Each row was made from one small tree. The marks that hang from a mark follow it in brackets, in alphabetical order. Every link used is in the known rows. Write each row's tree.
Known rows
W{B D{Q}}: [ 0.15 -0.28  1.64  0.81  0.10  0.48 -1.23  0.14 -0.26  1.52 -1.32 -1.48
  0.01  1.48  0.16  0.66  0.90  0.51  0.56 -2.21 -1.61  1.09  2.00  1.11
  0.96 -0.58 -1.01  1.53 -0.95 -0.98 -0.60 -0.07]
L{U}: [-1.52  1.02  1.32  0.37  0.03  1.11  0.44 -0.33 -0.24 -0.19 -1.56 -2.43
 -0.09 -0.75  2.84  0.32  1.65 -0.30 -0.78  0.50 -1.39  0.80 -0.13 -0.87
 -1.08  0.95 -0.27  2.62 -0.32 -0.64 -1.28 -0.42]
B{W{D U} X{N}}: [-1.52  0.43  0.41  0.54 -0.59 -0.42  1.00  1.65  0.25  0.31  0.16 -1.09
  0.41  2.06 -0.51  2.34  1.51 -0.11 -0.96 -0.38  2.36  3.01 -0.17  0.41
 -1.24 -1.39 -2.61  1.36 -2.03 -1.03  0.76 -0.20]
C{B{W}}: [-1.75  1.90  0.89 -1.22  0.13 -0.14 -1.53  1.80 -0.30 -0.68 -1.19 -1.86
  0.74  0.58 -0.36  0.53  1.92 -0.77 -2.70 -1.99  0.35  2.13  1.19 -0.97
 -0.16  1.08 -0.49  0.76  0.37  0.13 -0.06 -0.62]
C{B{X{N{R{U} T}}}}: [-1.84  0.94 -0.95 -1.42  0.07 -0.02  1.90 -3.22  1.68 -0.07  1.15 -1.63
 -1.02 -1.08 -0.60 -0.49  0.45 -0.42  1.26  0.70  1.04 -0.11 -1.21  0.92
  2.99 -1.59 -3.04  1.04  1.61  0.63 -0.12 -1.07]
L{U{R}}: [-1.94  0.56  1.38  0.85 -0.51  1.73 -0.10 -0.61 -0.74 -0.23 -1.06 -2.69
 -1.19 -0.57  2.06 -0.11  2.48 -0.33 -1.68  0.37 -1.53  0.64 -0.32 -0.71
 -2.35  1.30 -0.08  1.70  0.09 -0.45 -0.81 -0.01]
M{D{W{B{X} K U}}}: [-0.99 -0.26  1.21  0.14 -0.07  0.85 -0.60  2.92  2.98  1.16 -1.10 -0.29
  0.36  2.64 -0.91  0.67  0.75 -1.90  0.45 -0.25  1.02  2.81  0.59 -0.24
 -2.13  0.60  1.16  0.17 -0.71 -1.38 -0.36  0.50]
N{R T X}: [-2.01  1.35  2.10 -0.85  4.07 -1.34  0.91 -2.44 -1.24 -0.15 -0.06 -2.00
  0.28 -1.18  0.80 -1.47  0.16 -0.13 -0.17  1.45 -2.63 -0.56 -0.69  0.98
  2.68 -1.45 -1.06  1.30  0.01  1.15 -0.83 -1.01]
W{D K}: [-1.62  0.36  1.91  0.40  0.05  0.09 -0.22  1.28  0.30  0.15 -0.74 -1.52
 -0.31 -0.41 -0.31  0.43  0.93  0.40 -0.19 -1.36 -1.17  2.27  0.36  0.07
  0.62  0.20  0.63  2.65 -1.78 -0.59  0.69 -0.89]
C{B{X{N{R}}}}: [-0.97  2.19  0.77 -1.74  0.87 -1.04  1.24 -1.36  1.15 -0.38  0.84 -1.43
 -0.66 -1.94 -0.35 -1.00  0.88 -1.20 -0.02 -0.16  0.95  0.80 -0.42 -0.77
  1.71 -0.82 -2.54  1.42  0.84  0.47  0.22 -0.94]
T{N{X}}: [-0.45  1.36  2.94 -0.48  2.11  0.18  0.60 -0.24 -1.06  0.28 -1.02 -2.55
  1.53 -1.38  1.77 -1.37  0.11 -0.64 -1.55 -0.06 -0.76  1.05 -0.93  0.64
  0.97  0.04 -1.43  2.53 -0.43  0.53 -0.24 -0.12]
T{N{R X}}: [-0.05  1.53  3.04 -0.89  3.35  0.10  0.96 -1.17 -1.00 -0.30 -0.62 -2.32
  0.31 -1.93  1.66 -1.65 -0.03 -0.62 -1.45  0.58 -1.27  0.06 -1.50  0.37
  2.23 -1.06 -0.87  1.30  0.11  1.04 -0.84 -0.09]
Q{D{W{B{X} K U{R}}}}: [-1.54 -2.13  1.18  0.96 -0.64  2.12 -0.28  1.41  1.35  0.75 -0.16 -0.14
 -0.14  0.48 -1.85  1.29  2.44 -1.14  0.83 -1.76  1.61  3.53 -0.30  0.08
 -3.49  1.89  1.25 -0.77 -1.47 -1.11 -0.82  1.33]
B{W X}: [-1.28  1.63  0.79 -0.97  1.16 -0.47 -0.50  1.13  0.12 -0.36 -0.67 -2.34
  1.22  0.48  1.46  0.59  2.01 -0.64 -2.48 -0.27  0.56  2.33  0.49 -0.83
 -2.82  0.02 -2.01  1.47 -0.98  0.10 -0.10  0.32]
R{U}: [-1.15  0.22  0.39  0.21 -1.13  1.41 -0.15 -0.21  0.44 -0.71 -2.09 -3.40
  0.35 -0.38  2.34  0.74  0.68  0.66 -0.68 -0.98 -1.20  1.27  0.64 -0.55
  0.35  0.59 -0.67  2.44 -0.42 -0.22 -0.76 -0.32]
N{R{U} X}: [-0.98  0.16  1.17 -0.67  1.56  0.84  0.45 -1.26  0.34 -1.16 -1.42 -2.42
 -0.23 -0.55  2.97 -0.38 -0.30  0.51 -0.12  0.32 -2.07  0.74 -0.81 -0.25
  1.59 -0.36 -1.04  0.75  1.08  0.72 -1.31 -0.60]
D{W{B{X}}}: [-1.33  0.40  1.33 -1.11  0.91  0.75  0.09  0.34  0.11  1.09 -0.79 -2.09
  1.91 -0.04 -0.23  0.15  1.93 -1.32  0.17 -1.01 -0.33  2.54  1.28 -0.65
 -1.28  0.70 -1.21  0.47 -0.53 -0.46 -0.89  0.78]
W{B D K}: [-1.16  0.40  1.48 -0.06 -0.19  0.45 -0.90  1.79  0.36  1.72 -0.16 -0.81
 -0.11 -0.28 -1.67  0.89  1.35 -0.13  0.40 -1.77 -1.49  2.27  1.17  0.42
  1.82 -0.44  0.64  1.71 -1.42 -0.78  0.27 -1.20]
C{B{W{U} X}}: [-1.56  1.06  0.00 -0.19 -0.59 -1.01 -0.96  1.80  1.68 -1.04 -0.57 -0.85
  0.82  1.73 -0.87  0.54  1.44 -0.28 -2.18 -1.44  2.85  3.52 -0.42 -0.70
 -2.40  0.23 -1.00  0.73 -0.21 -0.22 -0.33 -0.69]
W{B{X} K U{R}}: [-1.81 -0.25  0.87  0.50 -0.86 -0.81 -1.12  1.76  2.01  0.81  0.03 -0.38
 -0.65  0.37 -1.70 -0.60  1.57 -0.24 -0.89 -0.45  0.83  3.84  0.01 -0.04
 -2.30 -0.33  0.07  0.99 -0.88 -0.68  0.19 -0.73]
N{R T X{B{W{D K}}}}: [-1.95 -0.73  2.15 -1.70  4.37 -0.12  0.55  1.26 -0.14  0.62  1.69  0.52
 -0.17 -0.15 -1.72  0.40  0.53 -0.24 -1.63  1.36 -1.65  0.80 -0.64  2.33
  3.03 -1.81 -0.78  1.26 -0.67  0.83 -0.49 -1.68]
D{Q W{K}}: [-0.93 -0.51  2.75  0.51  1.36  0.19 -0.31  0.50  0.50 -0.43 -3.68 -1.57
  0.90  1.44  1.85  0.59 -0.33 -0.42 -0.68 -0.88 -1.24  2.88  2.81 -0.64
 -2.77  1.70  0.61  1.68 -0.74 -1.12 -0.52  0.87]
X{B{W} N{R{U} T}}: [-1.76 -0.56  0.39 -1.86  1.34  2.02  1.54 -0.39  0.03  0.49  0.67 -1.79
 -0.51 -1.04  0.26  1.84  0.68 -0.66 -2.00  1.64 -0.28 -0.61  1.29  1.24
  4.13 -2.25 -3.09  1.48  0.19  0.38 -0.98 -0.87]
X{B{W}}: [-1.21  0.05  2.07 -1.25  1.00  1.23 -0.74  2.54 -0.45 -0.02 -0.62 -2.17
  1.32 -0.77  0.53  1.20  1.25 -0.57 -3.77 -0.42 -0.30  1.53  1.78 -0.39
  0.25  0.39 -1.43  3.02 -1.16  0.02 -0.78 -0.64]
W{B{X} D{Q} K U}: [-0.17 -1.12  1.04  1.50 -0.38 -1.09 -0.88  1.17  3.09  1.45 -0.64  0.77
 -0.34  2.74 -0.84  0.76 -0.04  0.93  1.19 -1.20  1.10  3.53  0.66  1.52
 -1.67 -1.21 -0.34  1.80 -1.41 -1.50 -0.20 -0.53]

Which tree is each row?
[-1.08 -0.74  1.97 -0.15  0.47  3.19  0.07  0.60 -1.36  0.78 -0.88 -2.10
  1.38 -1.00 -0.22  1.62  2.41 -1.42  1.00 -2.68 -0.69  1.02  1.72 -0.19
  0.43  2.33  0.59  0.28 -1.46 -0.65 -1.52  1.34] : Q{D{W{B}}}
[-1.44 -0.87  0.87 -1.13  0.88  1.67  2.24 -1.91  0.62  0.50  0.75 -2.28
 -0.60 -2.55  0.16  0.51 -0.39 -0.11 -0.35  1.72 -0.98 -1.46  0.68  1.43
  5.51 -2.12 -3.05  2.99  0.05  0.22 -0.88 -1.38] : X{B N{R{U} T}}
[-1.25 -1.55  1.78  0.99 -0.20  2.11 -0.15  2.03  0.68  0.52 -1.33 -0.07
  0.68  0.24 -1.17  2.23  1.34 -0.94  1.08 -2.26  0.59  3.06  1.57 -0.28
 -0.58  1.70  2.24  0.33 -1.96 -1.43 -1.20  0.45] : Q{D{W{B K U}}}
[-2.31 -1.78  0.60  1.03 -0.22  1.94  1.76 -1.45 -0.46  1.70  1.29 -0.95
  0.35  0.20 -2.90  1.06  2.58 -1.63  1.77 -0.69  1.82  1.07 -0.17  1.66
 -0.73  0.34 -1.55 -0.52 -1.54 -0.87 -0.48  1.42] : Q{D{W{B{X{N{T}}} U{R}}}}
[-1.47 -0.75  2.34 -0.65  1.81 -0.36 -0.49  3.77  1.59 -0.13 -0.99  0.58
  1.20  0.87  0.31  1.08 -0.12 -0.42 -3.45  0.88  0.40  3.95  0.72  0.42
 -0.58  0.17 -0.28  2.98 -1.19 -0.35 -0.85 -1.70] : N{X{B{W{K U}}}}
[-1.52  0.01  1.16  1.60 -0.39  0.19 -0.74  2.47 -0.79 -0.58 -1.29 -1.49
  0.40  2.36 -0.48  2.12  1.43  0.67 -1.68 -1.78  0.64  2.69  0.47 -0.07
 -0.51 -0.80 -0.04  0.67 -2.04 -0.89 -0.27 -0.43] : B{W{D U}}
[-0.10 -0.05  3.23 -2.54  4.21  0.79  0.29  2.48  0.30  0.17  0.41 -0.25
  0.36 -1.61  0.36 -0.32 -0.25 -1.27 -4.05  1.32 -0.26  1.77 -0.64  0.87
  1.82 -1.11 -1.05  1.67  0.15  1.05 -0.77 -0.63] : T{N{R X{B{W{K}}}}}
[-1.12  0.86  0.51 -0.28  0.70  0.16 -0.25  1.31 -0.25  0.05  0.11 -2.14
  0.72  1.15  0.23  1.12  2.41  0.10 -1.27 -1.12  0.66  2.36 -0.37  0.00
 -2.17 -0.39 -1.97  0.80 -1.39 -0.30  0.20  0.37] : B{W{D} X}
[-1.68 -1.49  2.01  1.56 -0.12  1.98  0.65  1.32  0.30 -0.79 -2.06 -0.93
  0.59  0.03  0.11  2.10  0.92 -0.48  0.59 -1.82  0.67  2.95  0.55 -0.68
 -1.87  2.40  2.44  1.07 -2.49 -1.33 -0.99  0.63] : Q{D{W{K U}}}
[-0.96 -2.70  2.13  1.77 -0.28  0.96 -1.80  3.39  0.90  0.05 -0.98  0.19
 -1.24  3.20 -1.29  1.86  0.62  0.95 -3.32 -0.92  0.88  3.20  1.32  1.60
 -1.92 -0.46  0.07  1.69 -1.48 -1.16  0.05 -0.17] : X{B{W{D{Q} K U{R}}}}
[-1.41  0.73  0.63 -0.67  0.99 -0.27 -0.47  2.21  1.17  0.18  0.02 -0.93
  0.23  1.23 -0.22  1.35  1.96 -0.24 -1.20 -0.76  0.59  3.48 -0.31 -0.04
 -2.53 -0.19 -0.82  1.12 -1.43 -0.39  1.01 -0.06] : B{W{D K} X}
[-0.73 -1.70  1.83  1.47 -0.16  0.45 -1.01 -0.04  0.65  0.40 -1.93 -1.19
  0.45  2.93 -0.35  0.04  1.22 -0.41 -0.22 -1.28  0.72  3.21  1.43  0.35
 -4.03  0.44 -0.71 -0.56 -0.29 -1.21 -1.20  1.46] : D{Q W{B{X} U{R}}}
[-1.77 -0.96  1.34  0.19  1.40  0.51  1.75  0.80 -0.74  0.66  1.51 -0.45
 -0.59  0.08 -2.64  1.98  0.69  0.01 -1.49  1.09  0.67  0.10  0.05  2.02
  4.66 -3.47 -2.19  1.41 -1.64 -0.48 -0.11 -1.39] : X{B{W{D U}} N{R T}}
[-0.59 -0.04  1.64  0.75  1.12 -0.11 -1.23  1.97  0.48 -0.01 -2.13 -0.71
 -0.13  3.06  0.89  1.64  0.82  0.26 -1.68 -1.49 -0.59  2.62  1.94  0.48
 -2.15 -0.02  0.02  1.17 -1.24 -0.77  0.18  0.08] : B{W{D{Q} K}}
[-1.16 -1.60  1.56  0.78 -0.48 -0.15  0.13  0.53  2.03  1.43 -1.53  0.40
 -0.27  2.44 -0.85  0.72  0.34 -1.22  0.07 -0.19  1.51  4.06  2.39  0.43
 -3.80  0.28 -1.28  0.16 -0.35 -1.75  0.02  0.92] : D{Q W{B{X{N}} K U{R}}}
[-1.59 -0.11  2.07 -1.45  1.36  0.79 -0.94  3.61  0.86  0.08 -0.69 -1.03
  0.76 -0.68  0.15  1.08  0.80 -0.84 -3.90  0.05 -0.17  2.68  1.88 -0.30
 -0.12  0.48 -0.49  3.21 -1.25 -0.18 -0.31 -1.11] : X{B{W{K}}}
[-3.35  0.68 -0.44 -0.28 -0.26 -1.67  0.18  0.85  1.63  0.37  1.13  0.52
 -0.92  1.54 -3.28  0.01  1.57 -1.39 -1.91  0.66  3.07  3.37 -0.42  0.84
 -1.87 -0.84 -1.48  0.42  0.01 -0.19  1.21 -1.02] : C{B{W{K U{R}} X{N{T}}}}
[-0.17 -0.16  3.48 -1.10  2.12  1.46  0.71  0.67 -0.56  0.79  0.08 -2.22
  1.96 -2.49  0.83 -1.32 -0.29 -0.52 -2.38  0.44 -0.04  0.70 -0.79  1.68
  2.35  0.31 -2.19  4.16 -0.51  0.63 -0.76 -0.65] : T{N{X{B}}}
[-0.12 -0.22  1.83 -1.50  2.43 -0.55  1.17 -0.85  1.72  1.31 -1.11  0.30
 -0.23  0.36  0.50  0.63  0.01 -1.98  0.90  0.36 -0.35  2.43  2.65 -0.11
 -0.90 -1.01 -1.88  0.16  0.26 -0.88 -0.76  0.91] : D{Q W{B{X{N{R}}} K}}
[-0.75 -1.66  1.76  2.39 -1.17  0.10 -1.93  1.43  1.24  1.21 -1.29  0.23
 -1.64  3.03 -1.75  0.76  0.80  0.80 -0.22 -1.85 -0.40  3.05  1.50  1.35
 -0.86 -0.64  1.13  0.50 -1.10 -1.50 -0.08 -0.43] : W{B D{Q} K U{R}}
[-0.56 -2.27  1.32 -0.45  3.01  1.62  0.34 -0.90  0.17  0.15  0.08 -0.77
 -0.23  2.38  0.90  1.15 -0.19  1.00 -0.71  0.82 -1.43 -0.40 -0.43  3.33
  2.52 -2.09 -2.56  0.44  0.74  0.64 -1.65 -0.33] : N{R{U} T X{B{W{D{Q}}}}}
[-1.66  1.86  0.23 -1.46  0.40 -0.76 -0.95  1.23  0.93 -0.56 -0.14 -1.66
  0.98  0.63 -0.15  0.17  2.04 -0.99 -2.06 -1.57  1.56  2.64  0.01 -0.95
 -2.12  0.72 -1.59  0.89  0.39  0.57 -0.03 -0.32] : C{B{W X}}
[-0.50 -0.40  1.36 -1.67  1.84  1.70  2.12 -0.18  1.03  1.35  0.82 -0.03
 -0.40 -2.07 -0.49  1.55  1.82 -2.37  2.01 -0.46  0.46  1.70  0.76 -0.28
  0.52  0.46 -0.74 -0.21 -0.94 -0.62 -0.78  1.00] : Q{D{W{B{X{N{R}}} K}}}
[ 0.43 -1.17  2.17 -1.25  1.79  2.79  1.10 -0.31  0.71  0.02  0.03 -2.24
  0.28 -2.59  1.87 -0.59 -0.73  0.17 -1.74  0.80 -0.68 -0.26 -1.59  1.42
  3.80 -0.87 -2.03  2.37  1.21  0.95 -1.48 -0.46] : T{N{R{U} X{B}}}
[-1.84 -0.08  1.46  1.26 -1.43  0.30 -1.46  1.40 -0.04  0.59 -0.82 -1.78
 -0.48  0.48 -1.46 -0.01  1.80  0.00 -1.37 -1.45 -0.42  2.11  1.02 -0.04
 -0.05 -0.17  0.28  0.68 -0.92 -0.77 -0.58 -0.60] : W{B U{R}}
[-0.05 -0.99  1.60  0.82  0.33  0.53 -1.00  1.83  3.29  1.03 -2.21  0.10
 -0.05  4.53  0.28  0.66 -0.17 -1.46  0.69 -0.17  1.08  2.72  1.69  0.41
 -3.58  0.57  0.72  0.11 -0.22 -1.73 -0.64  1.35] : M{D{Q W{B{X} K U}}}
[-1.86 -1.05  0.88 -2.27  3.28  0.81  0.49  0.63  1.35 -0.01  0.38 -0.29
 -0.16 -0.16  0.40  0.78 -0.28 -0.24 -2.15  2.19 -1.22  1.26 -0.26  1.65
  2.52 -1.32 -1.09  1.13  0.76  1.03 -1.33 -1.40] : N{R{U} T X{B{W{K}}}}
[-0.84 -1.30  0.95  1.95 -0.27 -0.72 -1.44  1.94  1.67 -0.31 -1.09 -0.05
 -1.22  4.31 -0.29  1.30  1.21  0.77 -1.84 -0.88  1.81  4.00  0.03  0.94
 -5.33 -0.51 -0.37  0.01 -1.20 -1.05  0.70  0.59] : B{W{D{Q} K U{R}} X}
[-1.89  1.18  0.44 -1.49  2.75 -1.44  1.87 -0.43  0.36  0.79  1.83 -0.20
 -1.09  0.21 -1.35  1.03  1.39 -0.87 -0.31  1.42  0.42  1.12 -0.54  1.12
  0.93 -3.03 -2.22  0.28 -1.28  0.13  1.05 -0.65] : B{W{D K} X{N{R T}}}
[-1.10  0.50  2.06 -0.41  0.41  2.38 -0.99  1.68 -0.11  1.18 -1.51 -2.59
  0.77  1.47 -0.04  0.45  1.44 -2.37 -0.20 -1.21 -1.58  0.26  1.99 -0.31
  0.71  1.31  0.53  0.08 -0.20 -0.79 -0.83  0.98] : M{D{W{B}}}
[-0.50  1.60  0.88 -1.86  1.48 -0.71  1.23 -0.98  0.84  1.25  1.24 -1.45
 -0.36 -1.89  0.07 -0.31  1.28 -1.33  0.34  0.47 -0.25  0.63  1.04 -0.37
  2.23 -2.16 -3.02  1.22 -0.18 -0.08 -0.39 -0.59] : W{B{X{N{R}}}}
[-1.16 -1.46  1.74  2.39 -0.51 -0.11 -1.91  2.42  0.40 -0.40 -1.97 -0.19
 -1.57  4.23 -0.43  1.77  0.89  0.90 -2.36 -1.49  0.51  3.55  0.96  0.85
 -3.54 -0.31  0.85 -0.02 -1.28 -1.15  0.52  0.32] : B{W{D{Q} K U{R}}}
[-1.16  1.06  0.89 -1.46  1.88 -0.86  1.36  1.09  0.70  0.25  1.08 -0.22
 -1.13  0.24 -0.35  1.62  1.49 -0.97 -1.06  0.45  0.58  2.26 -0.20 -0.13
 -0.02 -2.01 -2.04  0.29 -0.94 -0.20  0.90 -0.29] : B{W{D K} X{N{R}}}
[-1.95 -0.57  2.06 -0.68  3.79 -0.48  0.53  0.75 -0.24 -0.37  0.38 -0.42
  0.66  0.24 -0.60  0.14 -0.05 -0.09 -2.58  1.96 -0.45  0.65 -0.59  1.73
  2.42 -2.06 -1.30  1.23 -0.56  0.65 -1.55 -1.57] : N{R T X{B{W{U}}}}
[-2.11  1.61  0.67 -0.73  1.49 -1.08  2.23 -2.29  0.06  1.04  0.66 -2.43
  0.97 -1.35  0.24 -0.57  0.83 -0.70  0.32  1.38  0.25  0.25  0.23  0.98
  0.63 -0.99 -3.52  3.38 -1.27  0.04  0.62 -0.53] : B{X{N{T}}}
[-1.84  2.20  0.44 -1.66  1.75 -1.49  1.86 -2.87  0.77  0.25  1.58 -1.22
 -0.71 -1.95 -1.57 -1.48  0.90 -1.07  0.61  0.85  0.76 -0.36 -0.80  0.59
  2.91 -1.72 -2.94  1.44  0.62  0.76  0.29 -1.22] : C{B{X{N{R T}}}}
